Each row was made from one walk, in order. Every step used is in the known rows, and no mark comes twice. Write each row's walk.
Known rows:
tavu/viti/dibobos/pavesi/tana/kudaz: [-0.063 -2.590  0.009 -4.960  1.026  5.297 -4.345  2.844  0.607 -0.706
 -3.080 -2.287  8.173 -3.472 -7.867  1.419  1.315  4.218 -2.594  3.239
  1.168 -1.333 -3.331  0.126]
dibobos/kudaz: [ 0.440 -0.312 -0.155  0.807 -2.310 -0.644 -1.553 -0.042 -0.177 -0.168
 -2.134 -0.278  0.515  0.178 -4.452  3.828 -2.906 -0.062  0.066 -5.121
  2.276 -0.112 -3.527  0.740]
dibobos/berel: [ 1.534  1.236 -0.156  0.052 -2.383  0.126 -1.074 -0.298  0.317  0.279
  0.147 -0.191 -0.325  0.861  1.559  0.822 -7.448  2.848  0.390 -2.382
  3.845 -2.141  1.176 -0.467]
lidumim/tana: [-0.045  0.757  0.530 -0.353 -3.239  0.720 -2.420 -0.371  1.174  1.387
  0.209  4.898 -0.989  0.909 -3.266 -1.222  0.645 -2.752  1.513 -0.514
 -0.835 -1.291 -4.951 -1.249]
viti/tavu/berel/tana: [ 1.624 -3.329 -0.571  2.029  0.167 -1.355 -0.153  2.018  0.000 -0.988
 -3.009 -2.432  0.025 -4.386 -6.164  1.836 -0.797  1.791 -0.159  4.366
  0.015 -0.494 -3.244  0.827]
pavesi/tana/viti/dibobos: [ 0.474 -1.586  0.089 -5.820  3.254  1.557 -2.037  3.211  0.370  0.095
  1.063 -1.847  3.648 -3.005 -3.804 -0.869  1.443  1.050 -3.741  2.825
 -1.127 -3.455 -1.979 -0.893]
viti/tana: [ 0.459 -0.980 -1.046 -0.253 -3.747  0.330  0.528  1.235 -0.087  1.141
 -0.330 -0.173  0.436 -1.765  1.815  0.747  0.721 -1.394  0.906 -0.600
 -1.148 -0.514 -3.243  0.288]
tana/berel: [-0.758  0.749  0.066 -0.896 -0.427  0.072 -0.432  2.280  0.258  0.456
  6.033  0.076  1.670 -3.883  0.290 -0.864 -0.335 -0.026 -3.010  1.858
 -0.220 -2.676 -1.035 -0.565]
tana/viti: [-0.779 -0.587  0.052 -6.430  0.454 -0.459 -1.687  1.042  1.770 -0.386
 -0.215 -0.339  0.984  0.389  0.144 -1.092  1.198 -0.835 -0.441  2.360
  0.174 -3.742 -0.920 -0.352]
berel/tana/kudaz: [ 0.346 -2.580  0.060 -1.936 -0.660  0.096 -1.612  1.637 -0.865 -1.476
 -4.020 -1.846  2.301 -1.247 -4.659 -0.178  0.445 -1.620 -1.108  2.750
  0.106  0.769 -2.634  1.379]
viti/tana/berel: [-0.217  0.149 -0.852 -0.968 -3.727  0.264 -0.168  3.421  0.211  1.760
  5.848 -0.168  1.931 -5.103  1.696 -0.340  0.345 -1.570 -1.971  1.377
 -1.196 -3.198 -3.709 -0.172]
tana/viti/tavu/berel: [ 0.732 -2.777 -0.703 -3.452  0.168 -1.892 -0.972  2.051  2.341 -0.617
 -3.865 -0.914 -0.169 -3.909 -0.981 -0.342  0.489  2.474 -0.081  5.825
  0.223 -5.468 -2.462 -0.600]
tavu/berel/tana/viti/dibobos: [ 0.351 -3.323 -0.125 -4.825  2.277  1.281 -1.385  3.904  1.077 -1.397
 -2.341 -1.316  1.226 -6.015 -5.204 -0.074  1.662  0.043 -1.784  2.950
 -0.784 -3.911 -2.335  0.256]
tavu/berel/tana: [ 0.474 -2.475 -0.293 -0.185 -1.389 -0.298 -1.015  1.640  0.046 -1.929
 -2.290 -2.445  0.825 -3.599 -6.572  1.701 -0.140  1.295 -0.274  1.170
  0.339 -0.498 -0.844  0.700]
dibobos/berel/tana: [ 1.862  0.372 -0.255  0.800 -1.926  0.099 -1.673  0.704 -0.600 -0.323
  0.149 -2.194  0.314  0.217 -3.623  1.837 -7.141  1.231 -0.253 -1.287
  3.172 -0.362 -0.764  0.320]
tavu/viti: [-0.179 -0.482  0.489 -3.235  2.102  3.304 -1.174  0.242  4.038 -1.021
  0.316  0.002 -0.272 -0.733 -1.164  0.441  1.164 -0.768  1.160  1.776
  0.429 -2.787  1.590 -0.338]
pavesi/dibobos/berel: [ 1.623  0.934 -2.713 -0.453 -3.565  0.076 -1.767  0.451 -2.941  0.436
  2.581  1.280 -0.409  0.322  1.467  1.045 -7.709  3.767  2.573 -1.671
  2.147 -1.510  1.609 -1.888]
dibobos/lidumim/tana/berel: [ 2.257  1.752 -0.297 -1.250 -2.663  0.728 -2.336  1.542  1.110  1.404
  4.274  4.460 -2.237 -3.247 -0.522 -0.548 -1.355 -1.306 -1.253 -0.830
 -2.836 -6.672 -4.946 -0.929]
viti/dibobos/kudaz: [ 1.552 -1.094 -0.214  1.408  0.309  1.054 -1.097  1.576 -0.446  0.132
 -1.712  0.479  0.141 -3.163 -4.482  3.769 -2.423 -0.373 -0.935 -5.343
  0.991 -0.260 -4.217  1.039]
viti/dibobos/berel: [ 2.360  0.499 -0.154  0.924  0.635  1.902 -0.418  1.346 -0.184  0.582
 -0.075  0.307 -0.609 -2.280  1.727  0.723 -6.957  2.496 -0.524 -2.538
  2.887 -2.205  0.407 -0.472]

Write each row's walk:
[-1.042  0.752 -0.550 -1.846 -2.626  1.664 -3.328  2.699 -1.284  1.147
  7.170 -2.651  8.561 -3.701 -7.061  1.360 -1.088  5.679 -5.033  1.913
  1.505 -1.122 -3.539 -0.861] | dibobos/pavesi/tana/berel
[-1.050 -0.439 -0.646 -7.465 -1.869  1.226 -4.318  1.717  0.109  0.111
  0.534 -2.819  7.796  0.686 -7.199  0.905  0.379  5.112 -2.806  2.793
  1.804 -2.369 -3.573 -0.622] | dibobos/pavesi/tana/viti
[ 3.662 -0.479 -0.849 -3.241  0.039 -0.581 -2.655  0.765  2.368  1.658
 -2.577  3.615 -3.625 -0.033 -0.148 -0.413 -0.782 -0.933  1.107  4.015
 -3.134 -7.036 -7.314 -0.254] | dibobos/lidumim/tana/viti/tavu
[-0.081 -0.940  0.496 -2.779 -3.803  0.436 -3.176  0.100  0.737  0.506
 -3.899  4.214  0.883  0.029 -2.859 -2.441  1.432 -2.991  0.792  1.335
 -0.492 -1.659 -5.697 -0.692] | lidumim/tana/kudaz
[ 4.062  0.272 -0.162  0.324 -0.375  2.396 -1.312  0.489  0.627  0.894
 -2.012  5.594 -4.522 -1.861 -0.459  0.344 -0.584 -1.292  1.088 -2.565
 -4.122 -4.533 -5.053 -0.537] | viti/dibobos/lidumim/tana
[ 1.584 -1.839 -0.307 -2.981  2.465 -1.120 -1.226  2.026  1.017  0.609
 -0.746 -2.158  0.429 -0.921 -4.048 -0.011 -0.055 -1.067 -1.263  6.982
 -0.988 -1.945 -5.156  0.940] | berel/tana/viti/tavu
[ 2.607 -0.744  0.403 -1.077  2.343  4.355 -1.641  2.302  2.105 -0.784
  0.629 -1.614 -0.134 -3.149 -4.762  2.110 -5.592  0.171 -0.387 -0.234
  2.490 -2.690 -0.450  0.525] | tavu/viti/dibobos/berel/tana
[ 0.834 -1.047  0.234 -3.916 -1.819  1.148 -4.115  2.044  1.768  0.933
 -2.046  3.705 -0.033 -2.002 -6.862  2.017 -0.829 -2.730 -0.328 -3.662
  0.583 -3.969 -8.607 -0.340] | lidumim/tana/viti/dibobos/kudaz
[ 0.356 -1.365 -0.674 -3.099 -1.862  3.086 -0.885  1.565  3.549  0.358
  0.001 -0.187  0.454 -2.340  0.487  1.235  1.775 -2.339  2.003  1.083
 -0.726 -3.252 -1.837  0.035] | tavu/viti/tana
[-0.425 -2.603 -0.157 -6.588 -0.826 -0.601 -2.505  2.422  1.619 -1.915
 -2.498 -2.573  1.665 -2.824 -5.723  0.102  1.182  0.185 -0.546  3.445
  0.598 -4.438 -1.450  0.163] | tavu/berel/tana/viti
[-0.625  0.634  0.087 -2.125 -0.418  0.013 -1.745  2.816 -0.555  0.756
  7.413 -2.342  4.922 -4.053 -4.456 -0.518 -0.441  2.270 -5.326  2.488
 -0.083 -2.749 -1.216 -1.200] | pavesi/tana/berel
[ 3.762 -1.004 -1.002 -4.281  3.641  1.674 -0.387  1.947  0.806 -0.698
 -2.745  0.445 -3.192 -3.030  2.877  0.850 -0.656  0.552 -1.143 -0.338
 -3.665 -7.028 -0.883  0.779] | tana/viti/dibobos/lidumim
[ 2.710 -1.264 -2.689 -3.198 -0.588 -1.146 -2.556  2.666 -1.465  0.813
  1.341 -1.274 -0.145 -0.744 -2.889  1.062 -5.584  1.615  0.732  5.539
  0.450 -2.977 -3.957 -0.555] | pavesi/dibobos/berel/tana/viti/tavu
[ 1.859  0.052 -0.345 -4.173  0.937  1.360 -1.734  2.229  1.440  0.082
 -0.253 -0.022 -0.020 -1.989  1.720 -0.309 -6.054  2.083 -1.061 -0.611
  2.712 -5.248 -0.489 -0.647] | tana/viti/dibobos/berel
[-0.300 -1.364 -0.040 -6.146  0.550 -0.062 -2.300  1.737  1.175 -0.811
 -0.024 -2.096  1.571  0.186 -4.676 -0.395  0.800 -1.927 -1.379  3.089
 -0.244 -2.424 -2.506  0.259] | berel/tana/viti
[ 2.116 -2.089 -0.082 -1.050 -0.397  1.244 -2.001  2.900 -0.952 -0.865
 -4.128 -1.614  1.839 -3.248 -3.275  0.182 -5.328  0.416 -1.601  0.405
  2.414 -0.966 -2.553  1.219] | viti/dibobos/berel/tana/kudaz
[ 2.875  0.791  0.313 -3.020  1.059  4.627 -2.692  2.968  3.885  0.891
  4.671  5.065 -2.862 -6.382 -1.273 -0.029  0.075 -2.074 -1.032  0.572
 -3.527 -8.910 -4.555 -0.981] | tavu/viti/dibobos/lidumim/tana/berel
[ 0.853 -0.663 -2.694  0.192 -3.797 -0.603 -2.295  0.610 -3.311 -0.204
  0.914  1.358  0.201 -0.338 -4.589  4.403 -3.243  1.062  2.236 -4.483
  0.485  0.739 -2.971 -0.606] | pavesi/dibobos/kudaz
[ 0.956 -0.607 -2.269 -6.727 -2.275 -0.138 -3.539  2.312 -1.144 -0.650
  1.994 -1.017  1.210  0.264 -3.501  0.607 -5.657  0.976  0.728  1.887
  1.316 -3.688 -1.133 -1.030] | pavesi/dibobos/berel/tana/viti
